Each row was made from one path, in order. Every step used is in the known rows, and no mark comes twice. Write each row's path.
Known rows:
tidalo, kedom, bugoz: [ -0.5  25.5  17.2  41.9  22.2 -16.4 -18.1  52.7   7.7  14.8 -24.0  20.8
   6.3   1.1  34.8   8.6 -49.8  38.5 -14.7 -22.5 -43.4]
vibu, nopov, geta: [ 16.3  24.7  17.6  50.1  -2.8 -32.1  -9.0  12.6  35.2   2.7   3.4  18.4
  -0.7 -20.0  32.3  21.9 -73.6  40.1   7.5 -22.1 -23.1]
vibu, nopov, nese: [ 12.9   1.4   0.7  48.7  -5.5 -28.2 -14.9   9.1  29.7  18.1 -18.5   4.3
  14.4 -13.6  12.8  20.8 -43.1  18.1  -5.6 -33.2 -20.0]
nopov, tidalo, kedom, lagapab, tumud, beso, fosu: [ -2.3 -17.9  26.3  -5.9  -3.2  -6.2   3.8  18.8 -24.1 -23.3  26.0  50.6
  -9.6 -20.5  -9.6 -17.4 -46.5 -23.0 -22.4 -34.4 -30.7]
tidalo, kedom: [ -4.9  14.8  37.2  47.3  17.1 -26.1  -9.3  50.7 -10.9   0.8 -18.5  29.4
  11.8 -16.1  32.7  -5.6 -57.1  25.4 -13.2 -30.4 -31.1]
nese, kedom, tidalo, nopov, geta: [ -7.3  33.7  35.7  12.7  21.7 -54.8  -4.4   7.2  31.8   0.4  14.5   9.5
 -22.6 -47.8  45.1  15.4 -53.2  23.2  -8.3 -23.1 -28.1]
nese, kedom: [-19.9  18.2  43.7  42.6  10.4 -28.0  -5.7  31.3 -16.4  27.1 -24.9  -3.6
 -12.8 -24.6  16.7   3.1 -55.2  15.1 -11.4 -22.9 -31.8]
vibu, nopov, nese, kedom, lagapab, tumud, beso, fosu: [  3.6 -17.7  10.6  15.8 -20.9 -31.1  -1.2  20.2   5.8  -3.6  -5.1   8.5
  -9.9 -23.7 -12.3   7.4 -31.7 -30.6 -17.9 -46.0 -27.1]
nopov, nese, kedom, tidalo: [-15.7  11.4  42.0  13.5  18.7 -46.8  -0.2 -10.3 -12.3  19.5  -6.5 -17.2
 -15.3 -27.6   9.9  21.2 -40.7   3.3 -25.3 -16.4 -36.3]
tumud, beso, fosu: [  9.4  16.9  22.1  21.7 -16.9 -15.6  14.3   7.0  -6.7  -6.8  -4.1  22.7
  -8.3 -20.7   1.3 -19.5 -57.3 -10.4  -0.4 -51.7 -45.5]
geta, fosu: [  4.0  12.8  26.0  39.1   0.6  23.7  -1.4   1.4 -23.6   1.5 -10.5  27.0
 -14.4   4.7  25.2  -5.3 -45.9  -4.8  -3.5 -18.2 -36.7]
nopov, tidalo, kedom, lagapab, tumud, beso: [-17.2 -12.2  29.0   5.4   1.2   0.6  -1.3  24.6 -14.8 -15.5  33.5  25.7
  -3.8 -14.6  -5.2  -4.5 -45.4  10.2 -23.1  -7.9 -10.4]
lagapab, tumud, beso: [-13.2  11.6  31.7  22.1 -11.1  24.8   3.1  14.5   0.9  11.3   0.6   6.6
  -3.6 -17.6   3.8 -18.5 -48.7  16.1  -4.5 -43.7 -21.7]
beso, fosu: [  9.5   6.7  25.2  21.1  -3.1  -2.7   7.5   8.3 -11.8   8.1 -19.6  39.7
  -7.1 -24.6  18.5 -18.7 -58.9  -2.2  -3.9 -48.8 -50.4]
vibu, nopov, tidalo, kedom, lagapab, tumud, beso: [ -9.0 -14.0  19.7  14.1  -9.7  -7.0  -6.6  28.9  17.5 -19.9  38.9  18.9
   1.6 -12.4  -3.5   4.4 -41.1   7.7 -22.8 -13.4   5.3]
nese, kedom, bugoz, nopov, geta, fosu: [ 12.7  45.4  11.5  38.0  20.3 -35.7 -25.8  19.3   8.2  24.0  -7.3  19.1
 -21.5  12.2  27.0  39.9 -62.5  13.3  17.0   1.5 -46.5]
nopov, nese, kedom, lagapab, tumud: [-22.5 -22.3  27.5  11.9   8.6   0.4  -8.3  25.9 -25.8  23.6 -23.3  10.0
  -8.6 -28.3   5.9  14.5 -37.1  16.1 -25.2 -11.6 -24.1]
kedom, bugoz, nopov, tidalo: [  2.9  29.0  -1.1   1.3  21.7  -9.5 -24.2  -1.8  36.1  45.4  19.8  21.6
  -4.8  -0.7   2.1  18.0 -58.4  44.8   8.7   2.7 -29.1]
nopov, nese, kedom: [-12.4   7.8  25.8  44.4  15.8 -47.5 -16.6  26.3 -22.6  31.2 -33.2  -5.4
  -5.8 -22.1   4.4  18.1 -47.2   5.3 -13.5 -29.6 -34.8]
nopov, tidalo: [ -8.0   5.5  23.2  13.3  11.7   5.0  -6.4  -9.2 -12.3  18.5  21.5  26.9
 -10.7 -18.1   2.3  -4.7 -59.4  19.8 -10.9 -11.4 -23.1]
nese, kedom, lagapab, nopov: [-20.1   8.1  30.1   6.2   8.2 -21.4  18.0  12.3   8.0  21.6  -1.4  -1.2
 -23.3 -22.1  26.1   6.7 -44.2  17.7   2.7   8.3 -24.2]
kedom, lagapab, tumud, beso, fosu: [  0.8  -9.4  24.0  -1.6 -19.4  15.8  17.2   7.2 -12.4  -7.4   3.2  33.0
 -11.2 -25.4   0.5 -20.0 -47.1  -8.3 -12.5 -36.8 -37.8]
kedom, tidalo, nopov, geta, fosu: [ 11.3  24.8  19.2  14.7  12.5  -8.1  -0.7 -14.8  15.8 -21.7  23.0  34.5
 -25.6 -19.0  45.1   6.4 -44.7  -3.8  -3.0 -18.0 -34.2]

Which path is each row?
[ -6.9 -12.8  31.4  14.0  18.3 -24.0  -4.4  28.0 -22.6 -12.7  23.8  39.9
  -2.4 -15.6  14.6   8.1 -51.8  25.2 -26.8  19.5 -17.5]
nopov, tidalo, kedom, lagapab
[ -6.5  19.2  18.8  37.5  18.1 -63.1 -25.1  29.0   9.4  46.9 -28.5  -5.9
   2.2 -20.0   3.5  28.8 -53.3  19.3   4.9 -20.6 -29.5]
bugoz, nopov, nese, kedom
[ -8.7  20.2   4.1  37.1  21.1 -37.1 -23.2  28.5  -4.6  42.0 -40.7 -10.1
  -7.4  -5.0   8.7  31.5 -39.4  24.8 -13.1 -19.7 -45.2]
nopov, nese, kedom, bugoz
[ -4.3  45.5  14.3  27.2  18.4 -34.4 -26.9  35.8  40.6  55.7 -23.1  -3.0
  -2.9  -4.0  18.3  26.6 -54.2  45.7   9.6  -5.0 -39.0]
nese, kedom, bugoz, nopov
[ -3.5 -15.6   6.9   3.4  -9.3 -27.9  -2.1  24.2   5.0  -4.6  -9.1  21.0
 -12.4 -39.7  -1.2  -8.3 -22.8 -28.8 -18.5 -54.2 -29.8]
tidalo, nopov, nese, kedom, lagapab, tumud, beso, fosu
[ -0.1   7.8   7.0   6.3  13.4 -24.9  -2.5 -10.3  36.2   7.6   1.0  10.4
  -1.4 -36.0  28.3   8.1 -26.2  14.1 -16.7 -34.4 -24.9]
kedom, tidalo, nopov, nese
[ -7.7  30.4   6.4   6.5  23.3 -30.4 -29.6  11.9  26.3  51.6  12.1   7.0
 -12.4  -3.1  -2.5  24.8 -55.7  32.6   2.7   4.1 -28.0]
nese, kedom, bugoz, nopov, tidalo
[ -0.6  15.7  25.2  23.9  27.7 -41.0 -24.6  32.6  14.7  15.2  19.1  40.0
  10.4 -11.3  12.5   7.1 -65.8  26.3   1.3 -15.0 -19.6]
bugoz, nopov, tidalo, kedom
[ 13.1  26.2  -8.7  35.2  27.2 -51.2 -36.2  37.3  33.6  37.7 -26.7  19.0
  23.0   3.2  17.2  35.3 -48.3  41.8   3.9 -19.4 -39.4]
tidalo, kedom, bugoz, nopov, nese
[  4.8  41.3   9.9  31.6  23.8 -33.5 -28.6  48.9  44.6  33.8 -17.9  22.7
  14.7   2.5  31.6  20.9 -57.5  54.5   7.0 -12.9 -39.0]
tidalo, kedom, bugoz, nopov
[ -0.4  19.2  15.9   6.3  14.6 -13.4 -16.2  -6.8  24.3  36.6  25.6  28.9
  -1.9 -14.1  -0.4   8.0 -66.4  33.4  10.1  -1.8 -18.9]
bugoz, nopov, tidalo
[-22.5  -2.2  22.5 -11.6  16.8 -18.5   9.6  -7.6  -0.2  18.8  33.1  10.3
 -27.5 -19.6   6.0   8.2 -46.0   6.5  -2.6  17.0 -13.9]
nese, kedom, lagapab, nopov, tidalo
[ -7.8  22.8  -7.8  33.2  21.1 -41.0 -29.5  39.2  28.0  36.6 -36.0  -4.8
  -6.1 -17.2  20.6  22.7 -24.1  22.6 -15.3 -31.9 -38.4]
tidalo, nopov, nese, kedom, bugoz
[-12.1   9.0  12.8  40.3  16.4 -51.1 -19.6  34.3  14.5  23.4 -28.2   0.8
  -4.3 -36.0  17.9   9.4 -31.0   5.9 -12.1 -41.5 -23.9]
tidalo, nopov, nese, kedom
[ -2.0  -1.6  25.2   7.3  21.9 -36.3 -13.2  28.3   5.1   1.9  27.7  40.7
   4.0 -13.7  11.7  18.3 -57.3  35.6 -12.3  26.5 -15.1]
bugoz, nopov, tidalo, kedom, lagapab
[-13.2   1.4  19.1  10.3  -1.5 -28.6 -10.0  22.9   9.7  23.6   0.0  -5.2
  -0.4 -18.6 -12.8  23.0 -41.9  16.7  -5.2  -8.1 -14.0]
bugoz, nopov, nese, kedom, lagapab, tumud, beso
[-11.3  -3.0  13.1 -17.4  11.8   2.0  16.6 -22.7   8.0  14.8  40.1  23.4
 -21.1 -16.2  10.2   1.1 -49.5  18.6   1.6  17.9 -13.6]
kedom, lagapab, nopov, tidalo
[-10.9   6.3  22.9  15.0  27.9 -27.3  -3.0  18.8   4.4   5.9  20.3  32.8
  -2.7  -9.4  20.4  -7.4 -54.2   6.6   0.8 -26.8 -20.9]
lagapab, nopov, tidalo, kedom
[-12.1  -7.6  25.2  25.5   9.2 -42.5  -3.6  21.8 -27.5  16.4 -18.7   0.9
  -8.2 -23.9   6.4  28.7 -42.2  18.8 -22.9  11.4 -26.6]
nopov, nese, kedom, lagapab
[-19.2  13.8  34.0  -1.9  21.0 -45.9  10.6 -20.4   7.9  25.9  -0.5 -21.4
 -19.6 -23.1  15.9  19.2 -35.2  -3.9  -8.9 -21.1 -31.8]
lagapab, nopov, nese, kedom, tidalo
[ -0.4  -6.7  -0.2   4.9  10.1 -18.8  13.4 -10.3   9.5  20.7  -4.8  11.3
  -2.0 -16.5  17.8  15.6 -38.7  19.6   3.7  -1.1 -26.2]
kedom, lagapab, nopov, nese
[ -1.3  -8.7   4.7  15.5  20.6 -41.6   4.6  17.3   4.4   6.8  -7.2  22.6
   6.6 -11.6  26.6  17.9 -41.1  15.0  -3.6  -5.8 -24.7]
tidalo, kedom, lagapab, nopov, nese
[ -8.1   3.1  33.0  29.1  23.4 -25.6 -15.4  31.3 -17.6  -1.1  14.0  37.6
   3.6 -12.0  15.1  -2.3 -57.7  13.5 -17.1 -22.5 -23.3]
nopov, tidalo, kedom
[ -9.8  22.9  -1.3  25.1  23.2 -36.2 -10.9  18.7  15.7  49.0 -32.0 -14.7
 -10.9  -0.8  16.0  26.8 -34.5  16.5   1.3 -23.9 -42.1]
lagapab, nopov, nese, kedom, bugoz
[ -7.7  22.9  27.8   0.3   9.2  -3.8   6.7  -4.7  50.0   1.3  12.6  11.8
  -9.5 -42.1  41.2 -10.4 -31.5  23.5 -15.3 -28.7 -24.0]
kedom, tidalo, nopov
